Every row comes from one small tree of marks. The marks that hang from a mark follow it in brackets, in alphabetical order. Every link used is in the known rows. Which tree was each row made from?
Known rows:
R(Y(D F)): .02 -.02 .12 .00 .27 .33 .01 .13 .07 -.01 .16 .09 -.23 -.07 -.03 -.10 .03 .09 .04 -.18 .10 -.25 -.03 -.09 .10 -.05 -.14 .02 .19
E(N(B) Y(D T(W))): -.11 .23 .61 -.09 -.06 -.11 -.12 .12 .11 .03 .02 .17 -.26 -.15 -.26 .19 -.18 -.20 .00 .01 -.27 .36 -.02 .19 .06 .18 -.32 -.27 -.44
T(Y(D E F(C(P)) R(U))): .32 -.05 -.30 .07 -.09 .07 .23 .22 .09 -.01 .11 -.19 .33 -.01 .41 -.11 .01 .38 .00 -.04 .14 -.06 -.14 -.10 -.27 -.41 .12 .17 .16
W(Q T(Y(D F(C)))): .09 .42 .02 .21 -.29 .09 -.35 -.43 -.08 -.08 .10 .09 .19 .09 -.27 .28 .09 -.22 -.03 -.10 .40 -.26 -.21 .08 .02 .04 .32 -.13 -.04
T(W(Q) Y(F R(U))): .29 .05 .06 .47 .17 -.05 -.18 .02 .01 .23 -.06 .00 .24 -.31 .01 -.37 .21 .00 .05 -.06 .15 -.27 -.31 .06 .30 -.20 .11 -.16 .06
U(R(Y(D E(N) F))): -.02 -.07 .12 -.17 .10 .07 .51 .01 .25 -.15 .36 .06 -.20 -.12 .09 -.20 -.13 .08 -.06 .19 -.40 .31 .27 -.24 -.07 -.06 -.04 -.15 .05
E(N Y): -.27 -.25 .06 -.32 .10 -.02 -.44 -.53 -.04 .30 -.35 .42 -.13 .02 -.18 -.05 -.09 -.09 -.04 -.06 -.03 .03 .24 .11 .14 -.07 -.05 .04 -.18
Q(W(T(Y))): .02 -.23 .00 .09 -.17 .03 -.44 -.20 -.30 .27 .06 .51 .06 .18 .00 .17 .25 -.30 -.03 -.13 .41 -.10 -.26 .02 .67 .11 -.06 .11 -.06
W(Q T(Y(D E(N) R(U)))): .19 .10 .01 -.13 -.13 -.26 -.27 -.28 -.18 .06 .36 .21 -.27 -.16 -.20 .05 .06 -.02 -.07 -.05 .15 .13 .41 .10 -.15 -.12 .51 .04 -.39
W(Q T(Y(E R))): .06 .04 -.24 .01 -.27 -.11 -.38 -.46 -.32 -.12 .01 .23 .29 -.03 -.20 .12 .25 -.30 -.04 .00 .18 -.14 .12 .14 .08 -.02 .41 -.24 -.18
T(Y(D)): .09 -.04 -.13 .16 .11 .24 -.22 -.17 -.09 .06 -.15 .41 -.14 -.09 .02 .14 .09 .05 -.06 .05 .30 -.25 -.30 -.06 .25 -.29 -.08 .01 -.18
U(R(Y(D E F(C) T(W)))): .14 .18 .27 .26 -.12 .13 .76 .34 .22 -.21 .39 -.33 .09 -.03 .03 -.09 -.09 .10 -.02 .22 -.34 .04 -.27 -.11 .16 .21 -.22 -.39 .22
T(W Y(D E F R)): .14 .15 -.18 .18 -.09 .24 .38 .40 .33 .08 .14 -.08 .32 -.27 .21 -.33 -.16 .12 -.05 -.03 -.04 .14 -.44 -.19 -.01 -.19 -.27 -.07 -.22
N(B E(Y(D F(C) R T))): -.08 .30 .00 -.09 -.16 -.11 -.14 .05 -.04 -.41 -.35 -.22 .17 .00 -.03 .42 -.20 -.27 .10 .00 -.45 .37 .02 .13 -.63 .31 -.04 -.20 -.06
T(W(Q) Y(D E F(C(P)))): .15 .13 -.05 .40 -.16 .03 .26 -.03 .34 .08 .07 -.19 .62 .06 .08 -.11 .14 .06 .17 -.17 .13 -.03 -.57 .13 .03 -.09 -.13 -.30 .02
C(F(Y(E))): -.18 -.29 -.46 .17 .14 .07 -.17 -.27 -.28 .16 -.37 -.01 -.08 .31 -.11 -.08 .05 -.18 -.12 .19 .55 -.41 -.16 -.05 .29 .04 .11 .06 -.10
U(R(Y(D F(C)))): .14 .07 .11 .14 .00 .28 .27 -.11 -.03 -.26 .03 .07 .10 .01 -.07 -.06 -.08 .02 .00 .21 -.20 -.21 -.10 -.26 .12 .07 .01 -.15 .38
C(F(Y(R T)) P): .05 -.18 -.28 .35 -.09 .02 -.12 .13 -.33 -.24 -.36 .11 .30 .33 .29 .11 .42 -.02 -.02 .12 .65 -.53 -.23 -.08 .39 .19 .25 .14 .01
Y(D E F(C) R(U) T): .17 .32 .06 -.04 -.15 .07 .48 .51 .08 -.16 .39 -.49 -.11 -.04 .10 -.19 .06 .31 .01 .03 -.14 -.21 -.10 -.09 -.24 .01 .03 .18 .29
W(Q T(Y(D E R(U)))): .23 .12 -.09 .04 -.10 -.09 -.25 -.27 -.26 .01 .34 .20 -.15 -.10 -.24 .11 .24 -.08 -.05 -.04 .25 -.12 .23 .12 -.03 -.16 .47 -.11 -.20
Q(W(T(Y(E(N) F)))): -.11 -.20 .01 -.20 -.25 -.16 -.12 -.03 .09 .35 .34 .16 .03 .13 .23 -.03 .00 -.22 -.09 -.19 .20 .40 -.01 .00 .28 .05 -.12 .18 -.23
B(N(E(Y))): -.35 -.27 -.28 .02 .09 -.29 -.24 -.55 .06 .26 -.44 .32 .06 .18 -.02 .30 .00 -.16 .08 -.08 .05 .31 .41 .15 .05 .02 -.03 .17 .03
B(N(E(Y(D F(C) T(W))))): -.24 .23 .02 .28 -.14 -.25 .25 .03 .42 .22 -.10 -.20 .13 .19 .01 .29 -.24 -.02 .13 -.15 -.03 .45 .00 .11 -.07 .27 -.23 .15 .00
N(B E(Y)): -.26 -.20 -.15 -.15 .23 -.16 -.57 -.55 -.23 -.06 -.64 .32 .04 .02 -.15 .44 .06 -.43 .08 .07 -.21 .27 .12 .28 -.18 .06 -.14 -.36 -.07
Q(W(T(Y(F(C))))): .02 -.07 -.01 .11 -.34 .05 -.34 -.14 -.18 .24 .02 .14 .33 .28 .06 .11 .04 -.26 -.02 -.16 .39 -.10 -.40 -.03 .47 .19 -.05 .18 .12
F(Y): -.18 -.26 -.23 .08 .16 .15 -.41 -.33 -.47 .14 -.34 .18 -.06 .14 -.44 .11 .04 -.04 -.09 .10 .25 -.42 -.17 -.08 .54 -.05 -.02 .16 -.02
R(U Y(E(N) F)): .02 -.40 .11 -.29 .46 -.17 .04 .11 .13 .38 .32 -.20 -.54 -.14 .13 -.31 -.10 .29 -.06 -.10 -.01 .03 .42 .12 -.02 -.26 -.03 .12 .17
U(R(Y(D E(N) F(C) T))): .05 .11 .26 -.06 -.12 -.05 .61 .19 .21 -.26 .37 -.27 -.16 -.03 .10 -.03 -.21 .14 -.04 .22 -.44 .22 .14 -.15 -.12 .17 -.01 -.15 .08

Which tree is each row?
-.04 -.23 .20 -.34 .17 -.07 -.06 .02 -.09 -.07 .09 .08 -.38 -.15 -.20 .03 -.29 .02 .10 .00 -.34 .26 .33 .07 -.16 .03 -.10 -.03 -.18
R(Y(D E(N(B))))
-.22 .17 .31 -.36 .02 .03 -.24 -.18 .19 -.03 -.06 .19 -.17 -.10 -.14 .06 -.27 -.23 -.01 -.05 -.27 .38 .24 .02 -.34 -.11 -.14 -.12 -.23
E(N(B) Y(D F))
-.02 -.23 -.34 .06 -.38 -.06 .06 .10 -.45 -.23 -.24 -.37 .57 .34 -.10 .19 .05 .19 .03 .07 .00 -.30 -.16 .01 .20 .20 .14 .20 .11
F(C(P) Y(E R T))
-.21 .05 -.24 -.10 .10 .13 -.14 -.39 .17 .10 -.37 .00 .05 .18 -.08 .20 -.15 -.09 .06 -.15 -.03 .16 -.04 .04 -.35 .10 -.15 .02 .05
N(E(Y(D F(C))))
.20 .03 -.03 -.19 .06 -.15 .05 .29 .12 -.02 .21 -.12 -.22 -.37 .25 -.13 -.29 .14 -.11 .10 -.23 .41 .21 -.10 -.48 -.43 .10 .10 -.29
T(Y(D E(N(B)) F R(U)))
.08 -.10 .01 -.13 .19 .23 -.23 -.16 -.22 .16 -.09 .34 -.24 -.07 -.23 -.15 .06 .07 -.01 -.08 .02 -.25 .23 -.02 .02 -.21 .11 .08 .07
E(Y(D R(U)))
-.36 .00 -.12 .09 .04 -.32 .03 -.15 .32 .16 -.15 -.01 -.02 .16 .21 .34 .08 -.12 .01 -.10 .04 .40 .34 .19 -.05 .06 -.09 .06 .03
B(N(E(Y(F T))))
.09 -.16 -.30 -.03 -.03 .09 -.03 -.04 -.53 .10 -.12 -.32 -.07 .15 -.56 -.08 -.37 .28 .00 .10 -.02 -.30 .03 -.18 .01 -.02 .23 .45 .07
F(C Y(D E R(U)))
.01 -.09 -.03 -.16 .00 -.12 -.12 -.10 .02 -.01 -.05 .20 -.21 -.19 .01 .16 -.24 -.04 -.03 .14 -.13 .35 .04 .03 -.19 -.27 -.08 -.08 -.47
T(Y(D E(N(B))))
-.25 -.18 .22 -.34 .04 -.15 -.60 -.49 -.18 .05 -.45 .38 -.07 -.06 -.25 .13 -.16 -.31 -.01 .08 -.25 .19 .25 .18 -.02 -.03 -.07 -.17 -.21
E(N(B) Y)
-.01 .03 -.29 .21 -.07 .09 .16 .24 -.22 -.16 -.06 -.17 -.22 .19 -.05 -.04 -.01 -.05 -.11 .17 .35 -.30 -.10 -.16 .04 .21 .20 .13 -.28
C(F(Y(D E R T)))
.09 .04 .21 .24 -.06 .08 .28 .02 -.07 -.31 .03 -.11 .14 .03 .08 .07 .08 -.01 -.06 .27 -.19 -.28 -.12 -.08 .30 .16 .01 -.30 .41
U(R(Y(F(C) T)))
.00 .28 -.04 -.08 -.05 .43 .09 .16 .08 -.27 .00 .22 .18 -.12 .03 -.28 .15 .04 .03 -.05 -.07 -.26 -.18 -.34 -.02 -.02 -.03 .22 .16
Y(D F R)
.22 .41 .21 .16 -.18 .11 .63 .70 .22 .00 .44 -.54 .05 -.13 .05 -.34 -.01 .32 .03 .01 -.14 -.13 -.38 -.10 -.04 .12 -.19 .10 .23
Y(D E F(C) R(U) T(W))
.27 .08 .38 .16 .27 .08 .12 .42 -.02 .08 .38 -.38 -.58 -.03 -.01 .05 -.01 .34 .01 -.10 .17 -.42 -.03 .09 .10 -.02 .00 .11 .36
R(U Y(D F(C) T))
.00 -.29 .00 -.12 -.09 -.09 .40 -.16 .13 -.19 .04 -.03 .43 .11 .28 -.12 -.02 .14 .02 .19 -.31 .16 .17 -.13 .02 .01 .02 -.14 .34
U(R(Y(E(N) F(C(P)))))
-.04 -.39 -.57 .14 -.06 .04 -.05 -.09 -.29 -.11 -.40 .10 .46 .37 .23 -.09 .28 -.01 .01 .10 .53 -.35 -.10 -.12 .19 .04 .24 .15 .03
C(F(Y(E R)) P)
-.10 .20 .04 .09 -.14 -.21 -.16 .06 -.01 -.23 -.49 -.28 .47 -.06 -.01 .27 -.19 -.33 .10 .04 -.42 .35 -.21 .21 -.32 .40 -.20 -.33 -.02
N(B E(Y(F(C) R T(W))))
-.33 .00 -.21 -.02 .08 -.15 .04 -.27 .36 .19 -.14 .16 -.05 .15 .07 .24 -.06 -.08 .07 -.16 .02 .46 .37 .03 -.21 -.02 -.09 .20 .00
B(N(E(Y(D F))))
.08 .57 .39 .30 -.14 .19 .32 .43 .22 -.30 .29 -.08 .17 -.22 -.08 -.28 .38 -.05 .16 -.14 -.17 -.23 -.39 -.09 .20 .31 -.07 -.15 .05
Y(D F R T(W(Q)))
.18 .10 .10 .17 -.21 -.07 .52 .57 .17 -.02 .22 -.47 .56 .02 .38 -.27 .32 .32 .08 -.01 .00 -.20 -.41 .07 .16 .06 -.17 .02 .43
Y(E F(C(P)) R(U) T(W))
-.05 -.05 -.14 -.10 -.17 -.22 -.16 -.16 .08 .01 -.26 -.22 .27 -.08 .16 .07 -.39 -.07 -.07 .16 -.15 .26 -.13 .06 -.28 -.20 -.04 -.07 -.15
T(Y(E(N(B)) F(C)))
-.03 .12 .49 .02 .13 -.12 .43 .42 .41 .07 .59 -.38 -.38 -.20 -.08 -.23 -.05 .11 .14 -.26 -.26 .23 .08 .17 -.01 .23 -.19 -.21 -.20
R(Y(D E(N) F T(W(Q))))
.01 .21 .11 -.11 .21 -.18 -.11 .21 .01 -.22 -.04 -.10 -.30 -.17 .09 .34 .06 -.15 .03 .00 -.32 .40 .24 .18 -.54 .03 -.02 -.22 -.08
N(B E(Y(D F R(U) T)))
-.08 .41 .26 -.36 -.26 -.09 .38 .56 .25 -.49 .35 -.22 -.09 -.25 .16 -.09 -.06 .00 .02 .08 -.56 .41 .15 -.12 -.46 .12 -.07 .03 -.22
Y(D E(N(B)) F R T)
-.03 .04 .17 -.37 .14 .06 -.09 .02 .16 .22 .12 .13 -.34 -.16 -.02 -.31 -.22 .16 -.08 -.15 -.13 .17 .43 -.13 -.30 -.20 .10 .30 -.09
E(N Y(D F R(U)))
.20 -.23 -.27 .28 .14 .13 -.14 .05 -.33 -.03 -.21 .23 .01 .28 .13 -.03 .30 .16 .01 .05 .74 -.53 -.08 -.22 .23 -.06 .33 .36 .05
C(F(Y(D R(U))) P)
-.10 -.15 .09 -.31 .21 .08 .24 .16 .28 .09 .32 -.12 -.37 -.11 .04 -.22 -.25 .19 .02 -.16 -.16 .22 .28 -.06 -.20 -.05 -.15 .11 -.07
R(Y(D E(N) F))
-.10 -.28 -.32 .27 .01 -.05 .07 .06 -.13 -.05 -.13 -.04 .12 .44 .29 .19 .46 -.02 -.06 .12 .68 -.38 -.23 .11 .35 .06 .07 -.06 -.04
C(F(Y(E T)) P)
-.04 .02 -.02 .08 .25 -.14 .04 .18 .18 .23 -.09 -.12 -.08 -.12 .19 .01 .13 .01 -.05 -.09 -.06 .21 .00 .17 -.05 .10 -.19 -.11 .01
N(E(Y(F R(U) T(W))))
.08 -.38 .00 -.10 .51 .00 .05 .12 .02 .31 .30 -.21 -.40 -.10 .09 -.24 .11 .22 -.04 -.08 .12 -.23 .22 .15 .13 -.30 -.07 -.05 .37
R(U Y(E F))
-.20 -.02 -.09 -.05 -.04 .22 -.28 -.44 .00 .17 -.40 .00 .33 .20 -.15 -.03 -.07 -.14 -.04 -.09 .09 -.31 -.16 .09 .05 -.05 -.10 -.13 .27
E(Y(F(C)))
.19 .02 .03 -.03 .16 .23 -.11 .06 -.27 -.02 -.01 .39 -.25 -.17 -.14 -.22 .26 .20 .05 .03 .06 -.45 .00 -.20 .20 -.13 .12 .32 .21
Y(D R(U))
.03 -.03 .30 -.37 .09 -.12 -.42 -.14 -.23 .01 -.15 .30 -.34 -.21 -.28 -.03 -.26 -.06 .01 .02 -.35 .23 .49 .00 -.29 -.13 .15 .10 -.21
E(N(B) Y(D R(U)))
